Known rows, with every way that one mark hangs from another:
ziso[dupim[vanap] solud]: [  0.3   3.8  19.6   1.6  34.0 -32.9  30.1 -22.6   2.8 -38.4  13.6  26.1
  25.5 -32.4  -9.0 -25.3  13.3 -10.0  10.3  -0.8 -14.3 -28.9  31.0 -45.5]
nomu[vanap]: [  2.0  10.6   5.8   6.6  11.5 -19.0   6.7  -6.8  10.2  -4.7  -6.1  11.8
   4.2   3.6  -4.7  -0.8   9.8  30.0   2.2 -15.5 -19.1 -41.3  13.1  -1.8]
tusok[rabi[bunib dupim[vanap]]]: [ 10.8  -2.4  12.5 -11.5  28.1 -26.2  22.0 -14.6  -4.7  14.5  -5.6  -5.5
  -1.9 -24.5 -21.8   3.8 -17.6 -26.5  26.0 -23.0   3.1 -20.1  31.0  -8.4]
ziso[bunib dupim[rabi] solud]: [  3.9   1.3  15.0  -7.8   4.3 -25.5  29.4 -29.3  14.8 -55.7  14.2   9.8
  13.9 -42.8  -3.1 -22.5   8.1 -31.7  36.0 -24.9   4.4 -32.3 -15.1 -48.7]
ziso[bunib dupim[rabi vanap] solud]: [ 15.0  -7.7  19.3  -7.0   9.7 -36.5  29.2 -28.5   2.8 -48.9   1.6  22.1
  12.7 -38.2  -3.3 -26.4   9.6 -13.5  34.4 -25.3 -13.6 -32.0   7.2 -53.7]
ziso[dupim]: [ -7.9   4.5  20.7   6.2  30.0 -18.7  16.4 -16.9  11.1 -12.6  20.2   4.2
  13.7 -19.1  -5.8 -12.1  13.2 -16.5  -5.0  -4.8 -16.1 -30.6  -8.2 -29.6]
zaterib[ziso[bunib dupim[rabi]]]: [ 22.1  -2.0  33.3   2.8  30.9 -11.2  15.0 -28.8  15.6 -17.7   3.1   3.1
  -3.5 -19.0  -1.5 -25.4  -3.1 -29.3   7.3 -31.2 -30.3 -31.4 -38.2 -52.0]
rabi[bunib[ziso[solud]] tusok]: [ 20.3   2.3  -5.6  -9.0  15.5 -17.1  20.5   5.3  23.1 -19.5  14.9  18.8
 -34.7 -35.5  13.3 -32.5  14.7 -45.8  18.7 -34.7  33.1 -29.7  10.1 -17.2]
dupim[rabi[bunib] vanap[solud]]: [ 31.1 -28.0   5.6  -8.1  -0.8 -18.5  30.4 -25.4   8.3  -8.8 -23.1  25.5
 -10.3 -27.0  -1.1 -12.4  -5.1   7.6  10.3 -32.9 -24.0 -19.8  27.8   4.9]
bunib[vanap[dupim nomu]]: [ 19.0   6.3   5.5 -19.5  32.0 -11.5  47.4 -10.7  25.0   4.9 -19.4 -21.2
   6.4 -10.9   3.5  19.9   5.8  -4.2 -21.7   2.9   1.0 -33.5 -16.3 -21.5]
nomu[vanap[dupim[rabi[bunib]] solud]]: [ 35.9 -20.0   6.5  -8.1  12.6 -21.4  35.3 -14.2  12.6 -20.5 -28.3  15.8
 -10.9 -17.1 -21.3   4.7 -10.2  16.9   6.9 -44.8   0.4 -47.9  27.4   8.9]
rabi[bunib[vanap ziso] tusok]: [ 19.5  -2.8  -6.5  -4.6  27.3 -21.7   7.5   2.9  35.6  17.5   9.9  -1.0
 -48.2 -16.3  27.8 -25.3   7.8 -16.5   7.3 -43.1  11.1 -19.5 -16.5   2.5]
tusok[rabi[dupim[vanap]]]: [  7.9  10.0  19.5  -5.9  26.6 -29.3  15.5 -15.1  -0.3  13.1   7.0  -7.5
   7.7 -18.6 -21.3   9.6  -8.2 -14.9  28.6   6.5 -15.5 -24.8  39.3 -26.1]
zaterib[ziso[dupim]]: [  7.3   9.3  34.6  10.9  53.1  -9.0  15.3 -22.2  15.7  -6.5  13.8   3.8
   9.3 -13.3  -7.1 -22.8  -0.5 -25.8 -18.3  -6.3 -30.5 -27.3 -14.8 -45.8]
ziso[bunib dupim solud]: [ -3.7   4.5  10.5 -15.0  25.4 -33.4  40.7 -21.7   9.0 -56.6  19.6   6.6
  10.3 -28.5  -6.1 -19.3  10.3 -34.9  10.9 -21.5  19.6 -36.5  -8.3 -49.1]
dupim[rabi]: [  7.3   1.0  16.6   8.6 -14.7   2.0   4.6 -19.6  17.7   3.6  -1.8   4.2
   1.8 -24.5   6.1  -6.7  11.6  -3.7  20.8  -2.3 -29.3 -22.3 -11.5 -10.9]
bunib[vanap ziso[solud]]: [  5.6   9.6 -12.8  -4.0   7.7 -26.2  24.9 -25.1  32.5 -15.7  18.0  -0.8
 -19.2 -25.7  18.1 -20.5  14.1  -7.0  19.9 -11.9   5.4 -18.3  -6.6 -38.4]
dupim[rabi[bunib]]: [ 11.3 -10.5  10.0   2.4 -12.8   5.0  10.9 -18.4  12.4   5.4 -16.0   6.5
  -6.7 -31.0   6.4 -13.4   1.8 -16.3  17.1 -34.1  -9.8 -17.6 -18.5   7.6]
tusok[rabi[dupim]]: [ -3.0  18.3  16.2  -6.5  22.6 -17.8  14.8 -14.1  11.6   8.9  18.0 -20.5
   7.3 -22.0 -22.4  14.4  -9.1 -30.4  30.9   9.0   2.6 -25.8  16.1 -21.2]
dupim[rabi[bunib[ziso] tusok]]: [ 32.9  -8.4   4.5   4.4  -3.6  -5.5  -4.6   3.1  25.9  13.9   4.3  14.9
 -44.5 -34.1  18.5 -29.5  13.9 -29.1  26.3 -43.3  -0.4 -30.2 -13.3  -3.5]
bunib[vanap[nomu] ziso[dupim]]: [ 14.1   6.7  -5.5  -6.2  34.7 -32.3  29.2 -21.8  31.9   4.7  17.4  -6.7
  -2.3 -20.9  11.9  -9.3   9.5  -7.1  -8.4 -17.6  -5.0 -33.0 -31.7 -47.8]
vanap[dupim[rabi[tusok]] nomu solud]: [ 48.7  -2.3  19.1 -23.1  26.0  -9.8  41.9   4.3  31.6 -16.6 -12.2   3.9
  -0.9 -29.9  -8.8  15.7   5.0 -18.5  -1.0  11.3  -3.7 -48.8  27.6 -15.2]
zaterib[ziso[bunib dupim solud]]: [  9.7   8.8  23.8 -11.1  48.7 -23.0  39.5 -26.3  13.3 -50.3  12.0   5.9
   5.4 -22.3  -8.0 -30.1  -3.8 -46.4  -1.1 -23.2   4.6 -32.7 -15.8 -65.2]
ziso[bunib[vanap] dupim solud]: [ -9.7   6.5   4.2 -16.1  36.7 -41.8  39.6 -30.2  22.9 -52.1  19.4  -5.4
   9.6 -24.8   5.8 -18.3   3.4 -19.4  17.3 -24.4  16.8 -22.8 -17.2 -43.4]
rabi[bunib[vanap ziso[dupim]] tusok]: [ 12.2  -2.7   3.8   0.0  52.1 -35.1   8.0  -3.7  34.4   3.6  27.4   1.8
 -32.8 -24.8  19.1 -34.0   6.8 -27.8   5.8 -46.7   9.1 -23.0 -18.0 -15.2]
rabi[dupim]: [ -2.9  17.6  11.8   1.4  17.3 -20.5   9.7  -2.9   8.6   4.2  11.3 -13.1
  -3.7 -15.8 -23.3   6.9  -8.1  -8.0  -3.8  15.4  -7.8 -21.0  -0.6 -14.1]
vanap[dupim nomu solud]: [ 34.4  -5.1   5.7 -29.7  27.3 -14.6  66.5  -8.0  17.4 -17.7 -15.6  -2.3
   4.4 -14.8 -16.1  25.2   3.5 -14.1 -31.9   7.9   5.7 -48.5  18.2 -24.8]

Rows:
[ 28.5   4.6   6.0 -30.7  35.6 -38.4  49.8 -18.5   8.7  -1.7  -4.7  -4.5
  18.4 -21.8 -31.1  29.2 -17.5  -9.8  12.3  15.1  -2.8 -34.6  58.4 -28.9]	tusok[rabi[dupim[vanap[nomu solud]]]]
[ 28.0 -16.1   5.2  -1.8  33.1 -48.9  34.0 -22.2  10.6 -14.4  22.9  29.7
 -19.0 -18.4  -6.1 -22.1  12.6   3.7 -10.5 -18.9 -28.6 -41.5  28.7 -52.0]	bunib[ziso[dupim[vanap[solud]]]]
[ 32.3  -8.2   0.0 -24.2  19.3 -25.9  52.2 -15.5  10.7 -10.8 -20.7  18.7
   8.7  -8.1  -5.1  10.7   5.0  14.5 -22.1   4.7 -19.3 -35.9  34.8 -18.7]	dupim[vanap[nomu solud]]
[ 32.7 -13.1  19.2  -7.8   6.3 -11.8  39.0 -20.2  19.9 -17.8  -5.5   3.9
  -6.2 -26.2 -13.4   9.6   4.0  -7.6   1.8   1.2 -17.5 -38.1  18.1 -19.1]	vanap[dupim[rabi] solud]
[ 16.7   8.7  13.0 -15.7  25.0  -9.4  38.4 -21.8  13.2 -37.9  -5.1   2.5
  -8.6 -12.7   2.6 -20.2  -2.8 -36.4  -0.3 -20.1   5.4 -28.7 -15.0 -48.2]	zaterib[ziso[bunib solud]]
[  6.3  -3.6  12.1 -14.6  29.9 -44.7  42.1 -21.5  -1.4 -50.9   7.8  20.8
  10.8 -25.1  -5.4 -23.9  12.8 -17.4   9.7 -23.8   0.7 -37.1  12.2 -53.7]	ziso[bunib dupim[vanap] solud]
[ 45.7  -6.8  14.2 -18.0  19.3 -20.5  27.0  -1.6  24.1  -9.3 -15.8  25.4
   5.1 -23.5   2.0   1.1   5.2  10.0  10.7   8.7 -30.3 -35.5  44.9  -8.8]	dupim[rabi[tusok] vanap[nomu solud]]
[ 34.0 -13.0  37.7   7.2  46.3 -24.0  22.2 -37.0  16.0 -16.9  -1.5  29.0
   8.5 -24.1 -12.7 -25.7 -10.3   2.4   0.4  -7.5 -60.6 -24.3  25.8 -46.8]	zaterib[ziso[dupim[rabi vanap[solud]]]]
[ 21.5  -4.8  -0.6 -24.7  33.1  -9.0  54.5 -10.6  21.0   6.4 -32.5 -20.4
  -2.5 -15.0   4.5  13.5  -5.6 -15.9 -23.4 -29.1  22.2 -28.9 -22.7  -3.1]	rabi[bunib[vanap[dupim nomu]]]
[ 12.2   7.0  32.3   5.7  58.3 -22.3  26.7 -27.2   6.5 -32.5   5.1  23.9
  20.8 -24.8 -10.0 -35.4  -2.1 -21.1  -3.3  -1.9 -26.9 -24.5  25.7 -62.9]	zaterib[ziso[dupim[vanap] solud]]
[  6.9   0.6  25.4   8.2  14.2 -25.8  16.5 -30.5   7.5 -35.8   7.4  29.3
  28.8 -45.7  -6.2 -27.6  10.9  -6.4  34.4  -1.7 -28.0 -23.4  26.1 -45.4]	ziso[dupim[rabi vanap] solud]
[  4.3  -8.7  -5.1   0.6  32.1 -32.0  20.2 -24.9  25.3   4.2  18.7  -1.1
 -25.6 -25.0  13.4 -28.7   3.4 -18.2   0.2 -52.8   4.5 -19.3 -33.8 -23.7]	rabi[bunib[vanap ziso[dupim]]]
[ 24.3   5.3  17.1 -11.9  47.8 -43.7  17.6  11.1  12.1  -8.5  11.6  11.5
 -16.2 -13.1 -24.7   1.9 -13.9   8.3  -4.4  20.8 -17.4 -26.4  60.3  -5.7]	rabi[dupim[vanap[solud]] tusok]
[ 28.2  -7.1  10.3 -16.8  48.5 -43.4  23.1  11.8   8.5  -8.0   0.3  13.6
 -24.5 -18.6 -24.7  -4.7 -22.2  -5.8  -5.3  -8.3   1.9 -22.2  53.2  11.4]	rabi[bunib dupim[vanap[solud]] tusok]
[ 31.6   3.6   0.8 -24.9  32.0 -40.1  46.1  -7.5   5.5  -6.1 -12.5   4.4
   5.3 -15.3 -32.6  20.1 -17.9  13.4 -21.5  20.6 -13.2 -30.5  40.7 -20.9]	rabi[dupim[vanap[nomu solud]]]
[ 24.5 -14.3  -9.1 -24.9   6.5 -13.3  44.0 -31.7  36.3  -6.9 -27.7  -2.9
   3.5 -30.5   8.9   6.1 -16.7   2.6   7.8 -28.0   0.7 -13.5  -9.1  10.2]	dupim[rabi[bunib[vanap[nomu solud]]]]
[ 38.8 -11.5   5.9 -16.8   0.4 -17.8  39.4 -22.7  14.8  -8.5 -25.5  20.9
  11.9 -24.4  -2.1   7.5   2.8  18.3   1.9   2.7 -36.0 -32.0  29.3 -18.4]	dupim[rabi vanap[nomu solud]]
[ 17.8  -7.1  33.0  12.2  34.5   1.2   9.2 -29.2  16.3  -2.9  -6.0   8.8
   2.8 -32.4  -5.3 -33.0 -13.6 -35.9   4.0 -38.7 -25.2 -16.0 -27.3 -26.0]	zaterib[ziso[dupim[rabi[bunib]]]]
[ -0.6   5.7  10.8 -12.1  23.4 -15.5  21.0 -13.7   7.0   9.6   5.6 -19.9
  -1.3 -29.1 -22.1   8.0 -19.0 -44.7  27.2 -21.7  23.1 -20.0   7.9  -2.2]	tusok[rabi[bunib dupim]]
[  5.3   9.8  18.4 -11.5  60.9 -31.7  37.5 -34.5  27.0 -45.3  11.9  -5.1
   4.2 -18.9   4.2 -28.9 -11.7 -29.7   4.8 -25.9   2.8 -19.3 -24.2 -59.2]	zaterib[ziso[bunib[vanap] dupim solud]]
[ 20.0  -0.4  26.4  -9.9  53.3 -34.2  40.1 -26.2   2.0 -45.2  -0.5  20.1
   4.5 -16.2  -6.6 -34.5  -3.3 -28.3  -3.0 -25.7 -14.1 -33.4   7.3 -70.5]	zaterib[ziso[bunib dupim[vanap] solud]]
[ 19.8  -0.4   9.8 -10.0  28.9 -44.8  28.4 -10.1   3.6  -7.3   1.6   8.5
  -8.6 -11.7 -30.4   6.3 -14.3  16.4 -10.6  15.9 -21.1 -23.7  46.2 -15.5]	rabi[dupim[vanap[solud]]]
[ 18.3  -6.7   8.3 -15.9  38.9 -28.3  49.8 -20.1  29.9 -14.9  -1.4 -10.6
  -9.8  -8.7  -3.9  13.6  -2.0   4.7 -16.5   0.1  -5.0 -30.1  13.4 -14.0]	bunib[vanap[dupim solud]]
[ 11.8   4.3   9.1  10.6   1.4 -22.3  14.4 -30.2  21.9 -30.6  29.4  18.8
  -0.1 -51.8   0.7 -33.8  18.5 -28.7  36.9 -14.5  -6.2 -31.8  -6.6 -60.1]	bunib[ziso[dupim[rabi] solud]]
[ 28.8   3.1  33.4   2.8  18.4  -2.7   7.9   8.1  23.0   0.5  -0.3   2.0
 -10.7 -25.6   1.0  -1.6  17.5 -23.5  16.8   4.6 -16.8 -39.3   8.7 -11.8]	vanap[dupim[rabi[tusok]]]
[ 12.7   0.7  14.8  -7.7  35.6 -27.1  34.0 -15.0   2.7  -5.8  -6.3  14.5
  26.5 -18.0  -6.5  -4.1  12.1   0.8 -18.1  -2.7 -24.0 -38.1   8.7 -38.2]	ziso[dupim[vanap[nomu]]]
[ 26.6  19.0  14.2 -12.7  43.6 -30.3  13.9  20.6   8.1   9.9  -7.7   0.7
   0.0 -14.8 -18.3   8.3  -6.7  -1.1  -8.8  23.5 -10.0 -31.5  31.9 -14.4]	rabi[dupim[vanap[nomu]] tusok]
[ 25.6  -4.9  -1.1  -4.7  14.8 -13.7   8.9  10.5  20.8  11.6  10.3  11.5
 -46.7 -18.8  16.1 -24.0  15.6 -33.7   1.2 -41.4  12.2 -34.4  -6.9  -4.1]	rabi[bunib[ziso] tusok]
[ 32.6 -24.9  12.1 -13.9   6.7  -9.7  45.7 -18.7  14.7 -17.3 -19.1   5.7
 -15.3 -31.7 -12.2   2.5  -5.2 -20.2   0.2 -30.8   3.1 -33.3   9.5  -1.4]	vanap[dupim[rabi[bunib]] solud]
[ 13.2   5.4  40.3  19.0  35.3  -1.7   3.3 -29.8  20.4  -3.6   6.9   6.7
  12.4 -26.4  -5.8 -26.2  -3.7 -22.5   7.4  -8.0 -45.4 -22.3 -22.3 -44.5]	zaterib[ziso[dupim[rabi]]]
[  4.2  -3.8  -2.8  -3.9  19.5 -27.7  33.4 -20.8  13.0 -32.1  21.5  16.8
 -10.9 -42.8  -1.5 -36.7   8.1 -45.0  10.6 -45.1  27.3 -31.6  -7.8 -42.7]	rabi[bunib[ziso[dupim solud]]]
[  5.0  -3.1  -5.7 -17.0  37.0 -39.3  34.5 -18.7  25.1  -7.7   1.2 -16.3
 -17.4 -17.6 -18.5   5.2 -34.4   1.2  -5.8 -14.6  13.6  -5.0   5.9  12.1]	rabi[bunib[vanap[solud]] dupim]
[ 18.6   2.8  16.5  -5.2  41.4 -31.0   5.5  16.8   1.8   8.7  -3.4   7.1
 -22.2 -17.5 -15.9 -10.2 -14.3 -12.2  -1.2 -11.3  -0.6 -19.7  28.3  10.8]	rabi[bunib dupim[vanap] tusok]
[  8.7  -5.6  20.6  -2.2   6.0 -21.9  17.6 -23.0  12.0 -23.0   9.2   2.0
  -0.1 -27.4  -0.8 -14.8  10.1 -19.1  19.4 -28.7 -16.4 -35.3 -32.0 -36.1]	ziso[bunib dupim[rabi]]
[ 23.8 -14.9  18.0  -1.2  -0.3   2.7  27.0 -12.8   8.5   2.2 -22.6  -1.6
 -13.2 -30.6  -4.8  -2.1   2.1 -25.1   5.6 -32.6  -0.2 -31.8 -14.8  -3.4]	vanap[dupim[rabi[bunib]]]
[ -3.0  -4.9   4.4 -13.4  22.0  -9.3  26.9 -31.1  25.5  11.3  -0.9 -17.2
   1.5 -20.7  16.6  -0.8  -3.9 -26.2  31.7 -40.2  11.8 -12.4  -4.6   4.5]	tusok[rabi[bunib[vanap]]]
[ 39.5  -2.5  21.8  -3.2  30.2 -25.9  16.5   6.1  26.5 -23.6  -6.9  18.1
  -9.3 -13.0 -16.4   6.4   1.2  21.1  16.8  -7.8 -15.1 -55.7  51.2   0.1]	nomu[vanap[dupim[rabi[tusok]] solud]]
[ 33.3  -6.5  13.6  -2.1  12.4 -23.7  29.0 -15.1  18.0 -21.5 -15.3  14.8
  -2.7 -11.2 -20.4  12.1  -1.3  29.9   8.2 -13.7 -21.4 -52.6  35.9  -8.7]	nomu[vanap[dupim[rabi] solud]]
[ 36.4  -2.2  -0.9 -36.7  47.2 -23.6  61.1 -28.7  34.9 -18.4 -21.6 -12.4
 -11.0   4.5   7.0   5.1 -18.3  -5.1 -28.4 -19.4  -4.5 -27.0 -22.3 -32.4]	zaterib[ziso[bunib[vanap[nomu solud]]]]
[ 23.7  -0.8  -9.1  -7.9  13.0 -40.0  27.4  -7.3  -2.7  -9.6   1.8  14.1
 -30.7 -35.4 -18.2 -21.7 -10.7 -19.2  10.8 -27.5  19.8 -22.6  21.9 -31.8]	rabi[bunib[ziso[solud]] dupim[vanap]]
[ -2.9   5.2  -6.0 -21.4  14.1 -29.7  40.7 -25.4  23.6 -38.9   3.2  -9.0
  -4.9 -16.3  14.3  -9.5   4.3  -9.3  18.6 -20.0  17.3 -19.1 -15.1 -25.8]	ziso[bunib[vanap] solud]
[ 25.2  -4.7   8.2 -10.0  31.6 -31.1  40.8  -7.7  12.6 -24.6 -10.1  11.4
  -4.9   2.2 -23.2  14.4   0.3  26.3 -15.1 -11.7  -5.5 -58.0  40.7 -10.5]	nomu[vanap[dupim solud]]
[ 25.1  -3.3  43.9  19.2  39.7 -12.7   3.3 -30.0   9.3   2.6  -4.0  21.7
  10.9 -22.8  -4.6 -30.9  -1.1  -5.1   6.1  -9.8 -61.8 -22.5   2.6 -49.0]	zaterib[ziso[dupim[rabi vanap]]]
[  4.1   8.1   3.1   2.3  20.2 -29.5  26.4 -21.3  16.7 -32.7  34.8  15.8
  -2.1 -38.6  -2.3 -29.6  20.5 -33.2  13.1 -14.2   9.1 -37.1  -0.5 -60.6]	bunib[ziso[dupim solud]]
[ 31.6  -6.9   2.2  -9.4  39.3 -22.2  24.1   8.5  31.3  15.0   2.2  -7.2
 -53.2 -16.9  16.5 -15.2   7.5 -27.2  -4.5 -41.9  19.6 -33.3 -11.3  -7.9]	rabi[bunib[vanap[dupim] ziso] tusok]
